What can hang from each mark:
T: M
Z: K S
M: D G H J Q T X Z
D: M
K: B R U
S: R
R: K M
Q: M
H: M
X: M
B: K
U: K
W: M
F: M

Known rows, with every way that one mark hangs from another:
H{M{D}}: [-26 -17 -19 -11   0  -4 -46  25  -3   0  33  14  -3 -39  -2 -19  46  17
  15   5  -2 -12   6   4  15 -23 -27 -18  -5  33  -5  11  -9 -16  16   4
  24  11]
K{B U}: [-19  17 -41 -31   8  19 -37 -15 -16 -13  50  21  12 -37  25   9  41   9
  25  -5  14  -7  15 -17  12  -9  -8  10  -3  55  23 -10  39  -3   6 -14
  32  -9]
Q{M{D T}}: [  6 -29 -20 -20  12 -15 -40  34  -1   6  16   0   5 -60   5 -10  43  26
  27  -3 -10   9   4   8  46 -22 -19  -3 -22  45   8   7   7   8  17  -4
  25  38]
X{M{D Q}}: [  2  -1  -9  -1   7 -32 -41  46  14  -2  18   3  16 -43 -10 -25  43  24
  29 -11 -12 -10  -1   4  15 -31  -9   0 -10  21  20   7  10   3   2   8
  24 -10]
X{M{D G T}}: [  1  -6 -13   1  16 -52 -49  31  -5   2   2   4  13 -50   0 -26  20  19
  38  -2 -12  -4 -16  26  32 -39  -8   1 -13  27  39  15  -6 -27  11 -14
  27  32]
R{M}: [-22 -13 -27 -26   9   4 -44  -7  -6 -11  42  23   5 -37   8   6  62  18
  36 -16 -19 -22  20   4  24   8 -11   0 -31  18  10  -3  35   7  -8  -5
  40   5]
D{M}: [-23 -18 -48 -20   5  -7 -43   4 -16  -5  41  25  11 -40   1  -4  58  31
  31  -9  -4  -6  14   9  10 -12 -17  12 -17  39   5  -9   9  -5   9 -15
  29  11]
X{M{D H Q}}: [ 10   5   6  15  16 -42 -36  39  20  -1  10   2  24 -49  -5 -15  25  36
  29   1  -7 -16  -9   3   9 -28 -14   9 -12  38  15   5   3   7  -6   1
  22  -8]
T{M{Z{S}}}: [  0 -17 -54   2 -14  -5 -52  29   3 -19  31  25   8 -27  25   6  27 -12
  33  -4  -9 -19  13 -19  -4  17  -5   5  -6  49  -5   7  25  -7  -3   9
  19  -2]
H{M{J Q}}: [-14  -7 -16  -4   0 -12 -33  10   8  -8  52   9  29 -33 -11 -17  32  29
  -3  -9   1 -20  -5  12  13 -37  -7   9  -2  28   4  26  15  -5   2  25
  29 -15]
X{M{G Q T}}: [  8   1 -20   4  15 -46 -45  19  -4 -13  13  -2  39 -49 -12 -24  31  19
  25 -13 -13 -14  -6  21  29 -41   3  18  -9  19  35  11  19 -14   4   4
  31  11]
F{M{T Z}}: [ -7  -6 -28 -18  -8 -24 -37   6  -2 -13  35   5   0 -40  -3 -11  29  12
  49  -7 -12  -1   8   7  47 -10   7  21  -9  39  16  35  20 -26  25   5
  20  29]
S{R{K}}: [-42 -29 -40 -21  21  14 -41  22   7  10  32  36   2 -39   4   6  38   6
  33 -26 -23 -12  30   8  16  -4 -26  -2 -30  30   8 -17  17  21  -7  -8
  44   9]
W{M}: [-22 -19 -37  -8 -11   1 -45  -3 -13  -2  44  34  10 -44  -8   7  56  21
  13  -6 -17 -18  18   6   8 -29 -17  -4 -24  28   0 -20  22   1   8  12
  31   2]
F{M{J T X}}: [-13 -30 -19  -9   7 -51 -35  10   1  -1  41 -14   7 -43   1 -21   5  20
  42   9 -14  -2 -17  33  56 -25  11  24  -2  54  29  17   7 -26  14   7
  35  29]
B{K{R U}}: [  2  15 -40 -19  20  31 -47  -9  -9 -28  45  11   0 -23  12   1  39  26
   6 -14  15  -9   0  -7  -3   4 -21  15 -14  67  12  -2  28   8 -13   7
  41 -24]
B{K{R{M{X}} U}}: [  0  18 -20  -8  17   7 -46 -11  -8 -50  33 -14 -13 -26  24 -14  44  28
  29   2   2 -26 -19 -23  16  19 -11  23 -29  60  12 -20  29  13 -14  -1
  37 -17]
H{M{G J X Z}}: [-22  -6 -12  19 -16 -50 -46  -6  -3 -16  37  -8   0 -24  11 -32  -2  25
  20  21   8 -38 -40 -12   5 -29  15  21 -18  22  12  29  -1 -36  23   4
  16 -10]
Z{K S{R{M}}}: [-12 -15 -37   3   6  -3 -49  16 -13 -12  33  36  30 -32  41  11  39 -12
  29 -31 -40 -24  26  23  12  35 -30 -18 -13  49   6 -21  30  22 -32 -17
  52   7]
K{R U}: [ -3   9 -56 -33  16  27 -53   3  -9 -10  57  26   5 -31  22  -5  41  21
   6  -3  14 -16  12 -14   7   0 -15  11  -1  55  12  -7  25  -4  -4  -8
  45 -24]
Z{K}: [-23 -28 -41  -1   8  -1 -49   4  -8   7  39  30  13 -33   5   7  42  15
  20  -8 -25 -15  28  15   2   9 -23  -6 -10  27   8  -1  27   1  -3   3
  38   6]
U{K}: [-33 -35 -36 -15  -1  11 -46   7  -6  10  38  30  12 -37   2   5  48  19
  24 -11  11 -16  29   9   0 -15 -13   1 -29  27  -5   0  21   2  -3  -7
  35  12]
H{M}: [-33 -15 -29 -15   2  12 -45   5 -13  -9  46  19   6 -37  -8  -2  52   9
  12  -4  -4 -19  21   2   7 -15 -23  -6  -7  28  -9   3   7 -18  13   8
  31  10]
F{M{H J Q T}}: [ 14  -9  -2   2  17 -50 -22   3  14  -2  36  -4  42 -49 -11  -9   2  38
  28  -1  -4  -6 -15  39  51 -32   4  31   0  60  28  31  16  -6  -8  18
  28  15]
F{M{D G H Z}}: [ 10  -5   3  17 -10 -57 -48  -8  -4  -4  17   3   1 -36   3 -23   3  25
  43  20   8 -23 -22  -3  26 -14   5  10 -26  32  22  26  -6 -30  10  -7
  11   4]
K{B R{M} U}: [  3  46 -33 -35  15  34 -36 -21 -17 -37  58  19   7 -38  48   4  53  24
  26  -2  10 -18  -4 -36  23   5 -15  11 -16  65  29 -17  42   3  -7 -27
  39  -4]
D{M{G J Z}}: [ -7  -2 -37   7 -10 -46 -38 -17  -5  -9  40  20  18 -26  14 -19  16  45
  34  -4  10 -18 -32   2   4 -27  11  32 -30  27  27  31  11 -22  14 -17
  15  -6]
S{R{M{Q}}}: [-15  -7 -26 -23   7  -4 -33  11   6 -18  36  17  24 -38   8  -5  50  11
  20 -33 -28 -24  11  12  22  -6 -14   6 -22  30  12 -13  43  36 -28  -1
  43 -17]
B{K{R{M} U}}: [  3  28 -26 -19  22  29 -43 -19  -7 -47  39   7  -4 -25  18   1  55  28
  24 -20   4 -18  -4 -16  13  19 -22  15 -32  58  13  -5  37  18 -20  -1
  37 -14]
W{M{J Q T}}: [  2 -10 -22   3  -5 -36 -29   7  12  -2  38  17  43 -49 -12 -16  33  47
   3 -10 -20 -10 -17  33  31 -60  -3  20  -9  42  20  13  30   9   2  30
  27   4]
Q{M}: [ -6 -31 -33 -26   7  15 -42   7 -15   1  41  10   9 -48  -2  14  55  13
  22 -14  -1  -8  30  -9  21  -3 -15  -1 -32  30  -3 -11  23  13   7  -3
  33  12]
K{B}: [-21   1 -36 -23   8  14 -37  -4 -15  -3  53  25  18 -43  20  15  42  12
  21  -5  -6  -6  14  -3  12 -18 -12  -1 -10  49  21  -7  32  -5   6 -12
  43   7]
W{M{D H J T}}: [ -1 -11   0  16   3 -52 -29  14  19  13  21  22  22 -56   6  -8   6  59
  17  14 -11  -8 -35  36  27 -53 -19  10 -19  67  19  12  -2   2   1   8
  19  25]
X{M}: [-18  -4 -30 -15  15  -3 -41  23  -3  -3  34  17   9 -39  -5   6  45   7
  37 -20 -12 -11  23   5   5 -10 -13   5 -17  25  15   0  17 -10   5  -5
  34  10]
M{J Z}: [-17  -7 -35 -12  -4 -17 -36   1  18   4  54  26   7 -24  14   0  15  31
  26 -14  -2 -17  -8   1   3 -13   8  22 -17  29  16  42  30  -5   7   5
  32 -15]
Z{K S}: [ -8 -26 -45  10   7  -7 -60  16 -19   4  39  39  32 -31  28  10  38   1
  19  -7 -21 -17  34  20   3  22 -20 -16   3  43  -1  -5  19  -5  -8   0
  50   1]

Rows:
[ -3   1 -10  10  19 -33 -47  -2 -11  -5  18  11  24 -44  -3   6  15  14
  33   2  -1 -28  -1   7  -1 -16  -7  12 -27  27  25  -4   4 -20  -8 -19
  31   7] -> X{M{G H}}
[-14 -33 -21   0  -1 -44 -56 -13 -32 -11  33 -10   2 -38  -7 -25  24   0
  35  18  -3 -23   0   6  35 -14  13   6 -15  21  23 -15   4 -35  12  -2
  36   4] -> F{M{G X}}
[ -7 -20 -36   1 -19 -15 -42  36  21  -9  20  14 -20 -28   9 -16  25  12
  36   5 -10 -10 -10 -19   0  -6 -13   3 -17  38   7  18  17   0   6  13
  -3   1] -> T{M{D Z}}
[ -7 -27 -10   8   4 -59 -41  34  26  10  33  -6  15 -36   9 -40  12  44
  12  14  -7 -21 -33  16  22 -37   8  12  -2  36  20  13  10   8  -1  19
  36 -30] -> M{D J Q X}
[ -8 -13  -9  13  -6 -27 -43   8   2   6  21  26   9 -52  -2   0  34  41
  15  16  -8 -20  -7  10   9 -33 -27  -5 -27  48   0 -17  -1   4   0   3
  21   6] -> W{M{D H}}
[  2 -38 -21  -3   9 -40 -53   7 -26  -7  17 -20  13 -58   5 -15  28  17
  24  14  -7 -13  -6   2  42 -22   3  13 -28  33  14 -15   9  -8  15 -10
  33  30] -> Q{M{G T X}}
[ -7  -9 -52   1   6  -3 -61   6 -23  -7  37  33  25 -25  31   2  38  -3
  23  -8  -4 -18  36   5   3  33 -15  -7  10  48   3  -8  27  -7 -10  -4
  38 -16] -> Z{K{U} S}
[-10 -25 -29  -7   8 -44 -45  30   6  -5  29  -8  22 -50  -1 -26  33  30
  17   9 -20 -16  -4  16  35 -28   6  21   4  39  10  -2  25   2   8  12
  41   0] -> M{Q T X}
[ -7  16 -18 -18   4  38 -31  -8 -13 -21  51  24  18 -44  43   9  54  32
  30  -3  13 -19  -3 -24  14 -14 -22   2 -42  59  17 -14  29   8  -9 -32
  41  28] -> U{K{B R{M}}}
[  1 -11 -14   8 -11 -68 -43  46  25  -6  14 -15   4 -46  14 -50  19  46
  28  19 -17 -17 -34  -4  35 -32  13  22   1  38  12  25  13   1  24  12
  20  -9] -> M{D Q T X Z}
[-20 -22 -14  18  -8 -32 -45   0  -9  -5  29   9   9 -52  -1   2  29  35
  18  28 -13 -32  -3  -2   6 -25 -13  13 -26  49  -7 -38   5   2   2   5
  28   4] -> W{M{H X}}
[ -1  -3 -20 -20  13 -21 -38   7   7 -20  30   8  27 -48  -1 -16  61  31
  29 -17 -27 -15   5  17  47 -14  -4  13 -16  26  16   9  43  16  -7   6
  35  11] -> R{M{Q T}}
[-14 -17   3  16  -5 -51 -38  36  18  -3  31 -16  10 -37   0 -49  15  40
   6  21  -1 -23 -36   6  20 -45  -1   5   2  35   4  17  -9  -6  11  23
  22 -18] -> H{M{D J Q X}}
[-28   2 -16  -8   6  -2 -44  -4  13 -19  29  26 -16 -33  12  -3  59  30
  67 -14 -23 -28  15 -31  32  17  -1   7 -57  -2   5  14  32  11  12  -7
  20  13] -> R{K M{Z}}
[-19 -30  -7   8  10 -47 -48  26  10  12  21   0   0 -47  14 -14  13  34
  26  33  -5 -23 -17   5  13 -12 -12   6 -12  50   5 -11  -9  -1   0  -8
  34  -3] -> M{D H X}
[-10 -26 -30   8  11 -17 -27   9  21  -3  35  16  13 -34   1  17  -1  19
  23   6  -4 -14  -9  14  -7  -8 -16  19 -20  61  13   9  20   5 -24   9
  19   7] -> T{M{H J}}
[-38 -15 -19 -15  25   0 -27   5  22  -3  37  31   4 -33  16   5  30  19
  49 -34 -29 -20   5  14  30   2 -19   5 -47  25  22  -1  27  31 -20 -11
  42  11] -> S{R{K M{J}}}
[-29 -24  -3   7  -2 -39 -39  31  11   4  35  -6  -7 -35   9 -33  11  30
  15  21   0 -19 -28   8  17 -34 -11  -2  -3  42   5  13 -17 -20  15   9
  25   2] -> H{M{D J X}}
[ -5  19 -45   3   4   7 -49  -3 -29 -16  43  31  32 -33  52  12  33  -5
  24  -2   0 -10  26 -11   4  23 -16  -8  13  67  17 -13  33  -7  -4 -15
  38  -5] -> Z{K{B U} S}
[-21 -19   2   1  12 -43 -36  26  15  -5  13  -1  -3 -47  30 -11  13  22
  37  10 -24 -31 -22  10  22   2 -22   3 -29  58  10 -28   4  26 -25 -24
  36   3] -> S{R{M{D H X}}}
[ 12  27 -13 -14  20  12 -43  -3   3 -40  26   3 -12 -24  22 -16  48  36
  27 -12   7 -14 -19 -13  18  10 -27   5 -28  60  18  -1  23  20 -17  -1
  30 -15] -> B{K{R{M{D}} U}}
[-21 -12 -22  -8  26  -7 -39  16  13  -6  37  41  23 -33  37   7  24   6
  47 -33 -26 -23  10  20  32  16 -16  -6 -36  42  17  -6  19  25 -29 -16
  53   6] -> Z{S{R{K M{J}}}}
[  3  10 -18 -12  22  26 -42  -9  -6 -36  44  11   4 -29  14   9  55  31
  22 -19 -12 -17  -5   0  13   7 -26   4 -39  53  11  -3  31  18 -18   4
  47   4] -> B{K{R{M}}}
[-12 -14 -26  15 -13 -25 -47  23  12   5  24  24  -4 -28  20 -17  28  30
  32   2 -20 -13   2  -5   2   6 -15  -6 -13  25   9  28  18   0  13   3
  16  -1] -> M{D Z{K}}
[  8  28 -18 -15  29   1 -32 -19  14 -19  54  17  15 -32  34   5  16  46
  21   1  16 -30 -24  -7  15  10 -12  28 -23  67  23   6  26   8 -28 -19
  38 -20] -> K{R{M{H J}} U}
[ -8   4 -20  12 -21 -17 -39 -10   4 -10  33  28  10 -42   4  13  30  39
  23   8  -8 -30  -3 -15  -4 -21 -10  19 -33  41  -6   1  19   0  10   5
  13  -3] -> W{M{H Z}}
[ -8 -22  -1   7  15 -63 -27   6   8  -1  32 -16  15 -50   1  -9 -12  31
  41  22  -7 -11 -22  34  48 -19   7  32  -4  69  25  14  -1 -21   4   1
  33  31] -> F{M{H J T X}}
[ -4  -4 -13  16  -6 -50 -41  14  19 -10  28  -7  16 -39  11 -16  13  42
  23  23  -5 -40 -18 -21   3 -10  11  35 -14  36  -2   6  22   5   5   6
  24 -30] -> M{H Q X Z}
[-24  -9 -18 -17  18  -3 -30  -2   6  -8  33  22  14 -42  17  19  30  12
  32 -19 -24 -28   8  15  11  10 -27   9 -31  52   7 -19  27  26 -33 -23
  42   5] -> S{R{M{H}}}
[ -5 -39 -14  -8   2 -26 -49  35  -6   5  21 -14 -12 -52  10 -17  38  23
  28  16  -4 -10  -1 -15  31 -13 -10  -5 -28  37  -1 -20   0  10  18  -6
  25   9] -> Q{M{D X}}
[ 10  22 -21  10   9   7 -44 -26 -30 -29  44  22  28 -38  46   0  39  25
  19   6 -17 -25 -16 -14  16   1 -20  -6 -30  44  40 -14  33  -5 -11 -27
  47  18] -> Z{K{B R{M{G}}}}
[-26   1   1   9  15 -25 -46 -22 -20 -25  22   4   2 -47  26 -12  41  22
  57  18 -17 -33 -11 -27  41  -6   4   3 -52  16  30 -30  21  -5   9 -27
  36  24] -> R{K{B} M{G X}}
[ 12 -31 -21  19  -4 -51 -40  21  18  -5  17   5  23 -31  -6 -36   6  23
   8   6  -3 -16 -39  15   9 -43  -1   5 -14  29  34  19  15   4 -18  24
  11 -20] -> T{M{D G J Q}}
[-14 -18 -13  15  -1 -46 -41   7  -3  -5  19   2  15 -60   0  -4  23  41
  23  28 -22 -25 -13  16  25 -33 -14  20 -17  63   0 -28   4  -3   9   3
  26  28] -> W{M{H T X}}
[ -8   0 -11   7 -13 -42 -48  14  -3 -14  12   3   1 -40   8 -40  20  27
  23  10  -2 -17 -29   1  31 -37  -6   3 -10  27  11  42  -8 -36  31  -1
   8  23] -> H{M{D G T Z}}
[  8  16  -5   3  29  13 -37 -15   0 -36  33   9  11 -35  16  20  37  43
  23  -7  -7 -24 -15   1   6  13 -31  13 -43  66   8  -6  22  21 -29  -3
  47   6] -> B{K{R{M{H}}}}
[ -5  -9 -14  19   1 -69 -49  -2  -1  -6  15  -6  12 -45  17 -17  -7  37
  32  32  -5 -34 -33  -1  18 -17  14  35 -17  41  17  14   8 -22  13 -14
  27  11] -> M{G H T X Z}
[-16 -27 -50   4   6  -3 -52  29 -14   7  37  42  35 -31  36  10  22 -15
  14 -26 -33 -16  32  29  -4  21 -30 -16   6  59   2 -16  19  11 -25 -11
  57  -1] -> Z{K S{R}}
[-10  43 -22  -1 -12   4 -29 -26  -7 -38  36  15  -1 -29  45   2  44  20
  52  -8 -10 -21   4 -44  14  28  -6  15 -23  38  25  11  56   6   3 -19
   8  -2] -> R{M{Z{K{B U}}}}
[-20 -13 -33  -8  -5 -40 -45  21   9  -7  29  -2  -5 -41  17 -19  21  28
  36  11 -17 -18 -10  -4  26 -11   7  28  -6  39   7  17  22 -13  25   0
  29  13] -> M{T X Z}
[-40  -4 -34 -20  19  22 -29  12  -1  -1  37  35  10 -46  24  15  31   6
  37 -20 -19  -6  20  -6  18 -13 -28  -3 -26  52  22 -21  23  19  -1 -20
  44  20] -> S{R{K{B}}}
[  2   8  -7   8  19 -27 -34  23  13  -8  23   4  32 -46 -11   3  29  26
  27  -5  -8 -24   9   2   4 -19 -11  20 -14  34  12   0  17   5 -11   3
  28  -7] -> X{M{H Q}}
[ -5  -8 -17   1   1 -30 -47   4 -15 -18  26  -2  35 -45 -17 -32  39  23
   1   1  -7 -21  -5  16  32 -48  -8   9  -2  23  10  15  10 -21  11  15
  26  13] -> H{M{G Q T}}
[-28  28 -17 -21  21  20 -34 -24  -7 -28  34  23  -5 -41  25   4  62  20
  63  -9  -2 -17  20 -37  39  11 -11   5 -40  30  24 -17  40  11   4 -22
  21  12] -> R{K{B U} M}
[ -6 -26   1  21   8 -68 -41 -20 -11  -1  35 -12  17 -39   0 -14 -18  21
  34  27   8 -29 -30  22  31 -20  14  23 -20  45  30   2  -4 -29  -5  -5
  33   3] -> F{M{G H J X}}
[ 18   1 -28   1 -15 -27 -51  15  -7 -19  43  11  29 -31  10 -15  35   4
  33 -11  -2 -21  14  -5  32   1  16   6   2  36   3  21  22 -16  10  15
  29 -20] -> F{M{Q Z{S}}}
